What can hang from each mark:
j803: j390 j530 j827
j693: j827 j988
j293: j887
j827: j988
j887: j293 j530 j803
j988: j827
j530: j293 j803

Each row was made from one small tree. The marks that hang from a mark follow it in brackets, in the order of their numbers. Every link used is in the known rows. Write each row's tree.
Known rows:
j887[j803]: -21.7	-8.3	-5.4	18.6	-22.8	8.6	5.0	-22.1	1.8	-13.9	7.8	-31.0	61.0	8.9	15.9	-2.2	17.0	-64.5	-16.0	17.3
j530[j803[j390]]: -33.2	-16.8	-8.3	25.5	-23.3	11.3	10.2	-27.8	6.5	1.1	2.1	-59.7	34.0	-6.9	7.8	-7.4	12.7	-19.8	-12.4	-6.3
j803[j390 j827[j988]]: -30.3	-0.2	15.7	20.1	-15.0	9.5	-8.3	-20.5	-11.9	6.4	40.1	-38.5	54.6	-14.5	6.7	-16.9	11.5	-32.1	-28.2	-5.2
j803[j390 j530 j827[j988]]: -30.7	2.0	21.0	15.9	-12.7	7.2	1.9	-14.3	-13.9	16.6	42.0	-35.7	52.3	-23.1	0.8	-15.2	14.5	-33.2	-29.7	-19.6
j887[j293 j530 j803[j390 j827]]: -34.2	-35.9	11.5	31.3	-8.1	1.3	-9.8	-7.8	-43.7	2.9	17.1	-13.1	39.8	-18.4	2.5	-7.6	49.1	-58.8	-16.1	-0.7
j530[j293 j803[j827]]: -33.3	-0.1	-1.4	21.4	-21.4	9.2	24.9	-30.2	-7.8	-10.9	-15.8	-52.5	24.7	1.7	1.0	8.3	20.0	-23.4	6.4	-9.9
j693[j988]: -16.2	4.9	-10.5	27.0	-44.5	13.4	26.4	-37.0	13.6	-16.9	-2.6	-38.0	54.3	13.2	34.6	-5.7	6.3	-31.0	-9.1	11.2
j803[j530[j293] j827]: -33.2	1.1	14.4	8.4	-26.7	8.4	29.0	-19.9	-5.5	0.6	-2.2	-42.9	42.4	-2.2	10.7	2.5	14.1	-42.9	-3.4	-16.5
j803[j390 j530]: -31.8	-15.3	8.4	12.9	-27.7	9.6	14.9	-18.1	8.8	13.0	14.7	-49.4	50.5	-12.0	17.2	-13.3	7.5	-39.4	-22.9	-13.5
j530[j293[j887] j803[j390 j827]]: -41.9	1.1	10.5	27.0	-4.1	4.2	24.5	-17.0	-1.8	6.2	-33.8	-55.9	27.8	-6.3	-3.0	3.6	12.8	-23.0	-7.4	-19.0
j988[j827]: -23.5	6.4	-10.8	14.8	-19.7	5.5	6.6	-23.0	9.7	-29.8	6.6	-54.9	62.2	8.1	19.6	-20.0	6.7	-44.1	-21.2	8.9
j530[j293[j887]]: -25.8	7.3	-4.9	6.9	-24.1	7.5	25.8	-23.4	25.3	-24.3	-22.1	-43.8	60.2	19.0	18.4	7.7	5.8	-57.4	-11.5	5.6
j803[j390]: -32.8	-17.6	3.0	16.8	-30.6	11.9	5.6	-23.5	12.4	4.0	13.2	-52.3	52.3	-3.3	23.4	-15.0	4.3	-38.5	-20.3	-0.4
j530[j293[j887[j803]]]: -23.0	-0.5	-3.3	17.3	-12.6	3.8	20.6	-18.1	11.8	-23.9	-27.8	-31.0	56.8	16.6	7.6	11.5	15.7	-76.5	-9.6	19.8
j293[j887[j530[j803[j390]]]]: -32.7	-6.2	-10.7	23.9	-7.8	0.9	5.3	-20.3	4.0	-9.0	-15.0	-42.4	44.0	3.7	-0.5	-4.1	28.1	-41.0	-30.4	-5.9
j803[j530 j827[j988]]: -23.4	18.6	11.3	7.8	-16.9	6.2	7.6	-18.9	-11.0	-2.4	43.2	-29.1	62.9	-8.9	3.6	-7.7	17.5	-39.3	-27.5	-15.0
j693[j827 j988]: -23.5	15.9	-10.8	25.0	-23.7	6.6	32.3	-43.7	4.8	-6.6	-11.6	-36.0	58.2	5.5	33.8	-2.4	-1.3	-29.4	-0.4	20.4
j530[j293[j887] j803[j827[j988]]]: -24.7	25.6	-3.4	19.2	-2.1	3.5	18.1	-25.0	-5.1	-23.5	-7.8	-39.8	42.2	4.1	-13.8	12.5	22.1	-31.9	-12.4	-5.8
j887[j803[j390 j827]]: -37.0	-14.3	22.7	28.4	-9.8	6.5	-0.3	-10.4	-18.8	18.4	7.6	-34.1	45.9	-12.2	10.4	-12.3	14.6	-49.0	-19.2	-1.1
j530[j293[j887[j803[j827[j988]]]]]: -20.9	17.5	10.1	20.8	3.3	1.8	7.8	-14.7	-12.7	-21.4	-2.6	-17.2	58.1	6.0	-8.5	9.1	22.9	-70.8	-17.2	14.1
j530[j803[j390 j827[j988]]]: -31.0	0.8	4.8	29.1	-7.2	8.2	-3.0	-25.0	-18.3	5.0	28.8	-47.3	35.4	-18.7	-8.0	-10.2	20.4	-13.1	-20.3	-12.1
j293[j887]: -25.7	18.0	-4.3	5.7	-20.9	4.2	16.9	-18.6	26.4	-15.9	-2.8	-39.8	76.6	16.4	24.2	-3.2	3.4	-50.2	-29.6	-1.6
j803[j390 j530[j293[j887]]]: -33.4	-7.5	9.4	11.0	-17.7	5.5	29.9	-14.0	18.9	2.8	-21.5	-48.8	46.6	-3.7	9.1	1.0	5.9	-51.8	-16.4	-10.8

Write each row's tree:
-38.6	5.0	30.2	21.6	6.9	-2.0	15.4	4.3	-11.8	27.5	-7.8	-28.1	58.6	-14.9	2.1	-6.3	13.8	-53.1	-32.1	-20.0
j293[j887[j803[j390 j530 j827]]]
-32.8	-7.9	-5.5	23.6	-20.3	5.1	13.4	-31.6	-20.8	-19.1	-14.3	-39.9	21.7	6.9	-5.6	8.0	39.1	-40.0	0.0	-3.2
j887[j530[j293 j803[j827]]]
-40.4	-25.9	3.7	31.0	-16.3	6.2	7.6	-27.2	-24.2	-2.0	-16.8	-45.5	10.6	-7.2	-7.9	-1.0	36.0	-33.8	-3.2	-6.6
j887[j530[j293 j803[j390 j827]]]
-38.7	-7.0	25.3	27.5	1.0	2.4	14.8	-6.0	-10.0	9.0	-29.4	-34.7	43.2	-4.1	1.8	2.3	14.1	-60.3	-12.6	1.3
j530[j293[j887[j803[j390 j827]]]]
-31.0	10.1	14.4	19.1	-2.6	1.5	19.3	-10.2	-6.8	-9.8	-28.6	-27.0	54.4	9.9	5.2	9.9	16.2	-67.0	-9.5	4.9
j530[j293[j887[j803[j827]]]]
-26.4	-36.6	-0.5	28.6	-19.3	7.7	2.0	-13.8	-13.4	-2.5	16.0	-30.1	46.5	-17.0	11.8	-6.1	28.6	-52.9	-9.2	7.0
j887[j293 j803[j390]]
-36.8	-27.3	-0.7	30.8	-13.3	2.9	1.5	-19.3	-35.3	0.6	10.6	-34.5	24.2	-21.8	-3.2	-5.5	47.7	-20.1	-10.8	-21.2
j887[j293 j530[j803[j390 j827]]]
-20.2	0.8	11.6	20.1	-8.6	5.1	11.3	-18.1	-24.9	-10.7	17.3	-19.2	44.1	-8.9	-13.2	6.1	29.7	-66.1	-8.2	6.2
j887[j803[j530[j293] j827[j988]]]
-41.7	1.5	28.2	13.0	-8.5	3.5	29.0	-7.1	1.6	17.0	-20.8	-45.6	43.7	-10.5	6.6	-0.9	7.0	-41.3	-16.6	-25.9
j803[j390 j530[j293[j887]] j827]
-37.3	-23.6	27.0	26.7	-10.4	7.0	18.1	-9.6	-23.1	18.9	-10.1	-36.1	28.6	-18.5	-2.5	-1.2	20.3	-56.3	-3.7	-6.4
j887[j803[j390 j530[j293] j827]]
-18.5	-18.1	-6.4	15.6	-20.8	4.5	17.6	-12.8	-13.1	-10.4	16.5	-21.5	55.7	-11.9	8.5	4.1	34.9	-59.9	-9.1	-3.1
j887[j293 j803[j530]]
-31.8	-10.0	4.0	30.7	-11.9	10.4	5.2	-30.4	-19.3	-5.3	8.9	-51.5	18.6	-16.9	-14.5	-0.6	23.7	-21.6	-2.9	-3.7
j530[j293 j803[j390 j827[j988]]]
-36.5	-34.5	17.3	32.1	-11.6	4.2	-1.2	-16.9	-32.5	-0.2	-12.3	-23.7	26.7	-5.0	-3.0	-3.0	37.3	-72.3	-8.2	13.7
j887[j530[j293] j803[j390 j827]]
-40.6	-16.7	24.1	16.9	-22.4	9.0	23.8	-16.1	-9.7	18.4	-2.5	-50.5	30.4	-16.6	8.5	-5.4	10.7	-37.3	-6.5	-20.8
j803[j390 j530[j293] j827]
-29.8	2.4	16.7	16.1	-11.0	2.7	14.5	-8.5	-18.8	10.6	8.5	-24.8	56.2	-6.6	6.7	-2.8	19.9	-55.5	-18.5	-11.3
j887[j803[j530 j827]]
-34.2	-26.5	16.9	30.2	-9.7	5.2	1.9	-6.9	-31.1	11.5	15.4	-26.4	43.1	-23.7	9.1	-7.2	29.9	-42.6	-9.6	-7.5
j887[j293 j803[j390 j827]]
-30.5	-8.6	20.3	17.6	-16.6	9.2	10.8	-19.5	-15.3	7.2	23.0	-40.3	35.1	-20.7	-6.3	-5.3	17.0	-40.6	-13.4	-11.0
j803[j390 j530[j293] j827[j988]]
-23.2	7.6	10.2	9.7	-19.9	8.6	17.3	-23.7	-11.6	-10.9	23.9	-33.1	46.7	-6.4	-3.1	2.6	19.7	-46.6	-10.9	-7.5
j803[j530[j293] j827[j988]]
-34.3	-25.4	21.6	25.8	-6.8	3.0	11.6	-0.9	-33.6	21.1	16.7	-24.6	40.8	-32.5	2.3	-6.1	31.9	-43.3	-12.1	-22.0
j887[j293 j803[j390 j530 j827]]
-30.1	-5.9	7.9	23.8	-5.1	3.0	5.3	-8.9	7.9	2.9	-10.7	-33.4	63.6	1.0	11.5	-5.2	10.1	-62.7	-29.4	8.7
j293[j887[j803[j390]]]
-32.3	-26.4	7.3	13.8	-31.1	12.3	24.2	-22.9	8.7	4.0	-3.9	-53.6	34.4	-9.5	11.2	-4.1	10.0	-46.8	-6.2	-6.5
j803[j390 j530[j293]]
-20.8	-27.0	-11.2	22.2	-24.7	5.9	4.1	-28.3	-11.0	-32.5	-10.4	-20.3	41.0	16.3	2.1	7.5	38.2	-89.0	-6.1	31.4
j887[j530[j293] j803]
-30.1	-15.2	3.1	25.5	-3.3	-1.5	-4.8	-9.8	-3.5	-5.5	-10.2	-19.0	59.8	5.1	5.3	-6.3	28.9	-79.1	-36.2	15.0
j293[j887[j530 j803[j390]]]
-29.6	10.9	10.6	18.9	2.2	-5.5	0.9	-6.4	-17.5	-8.9	-7.6	-9.3	67.5	12.6	4.7	0.6	33.2	-75.5	-33.8	3.6
j293[j887[j530 j803[j827]]]
-29.6	-10.0	-11.7	22.7	-17.0	1.4	7.4	-22.6	-31.9	-17.8	11.9	-27.9	34.2	-7.2	-0.1	2.7	51.0	-26.5	-7.9	-17.8
j887[j293 j530[j803[j827]]]
-41.2	3.4	7.4	27.0	1.5	-2.3	5.6	-13.2	-13.4	6.0	-14.1	-38.9	41.5	-3.8	-2.8	-5.0	28.1	-30.6	-31.0	-19.6
j293[j887[j530[j803[j390 j827]]]]
-21.5	-20.9	-29.7	21.1	-26.6	4.2	7.0	-30.3	-14.3	-31.7	10.2	-30.9	38.2	-0.6	2.4	4.5	50.2	-37.1	-8.7	-3.2
j887[j293 j530[j803]]
-17.7	-1.3	7.2	19.8	-5.1	1.7	4.5	-9.9	-36.1	-8.3	43.9	-7.1	56.3	-22.8	-8.2	2.0	42.1	-53.1	-16.5	-8.0
j887[j293 j803[j530 j827[j988]]]
-16.9	-3.2	2.0	23.5	-7.8	3.9	-4.7	-15.1	-34.2	-17.7	42.7	-9.7	57.8	-14.1	-1.8	0.3	39.1	-52.5	-14.2	5.8
j887[j293 j803[j827[j988]]]
-25.5	-45.9	-5.7	30.4	-18.1	3.7	-8.9	-15.8	-25.3	-12.8	16.1	-16.3	42.7	-11.7	5.0	-5.8	47.5	-69.7	-15.5	13.7
j887[j293 j530 j803[j390]]
-26.2	-35.5	3.6	24.8	-16.4	6.0	10.6	-8.8	-16.4	6.6	15.7	-28.7	44.2	-25.1	5.1	-4.1	31.0	-52.9	-11.1	-6.8
j887[j293 j803[j390 j530]]
-38.2	3.8	25.8	25.3	4.6	0.3	6.1	-1.0	-9.5	17.1	-9.6	-29.9	59.4	-6.5	8.8	-8.2	10.7	-52.7	-29.0	-6.2
j293[j887[j803[j390 j827]]]
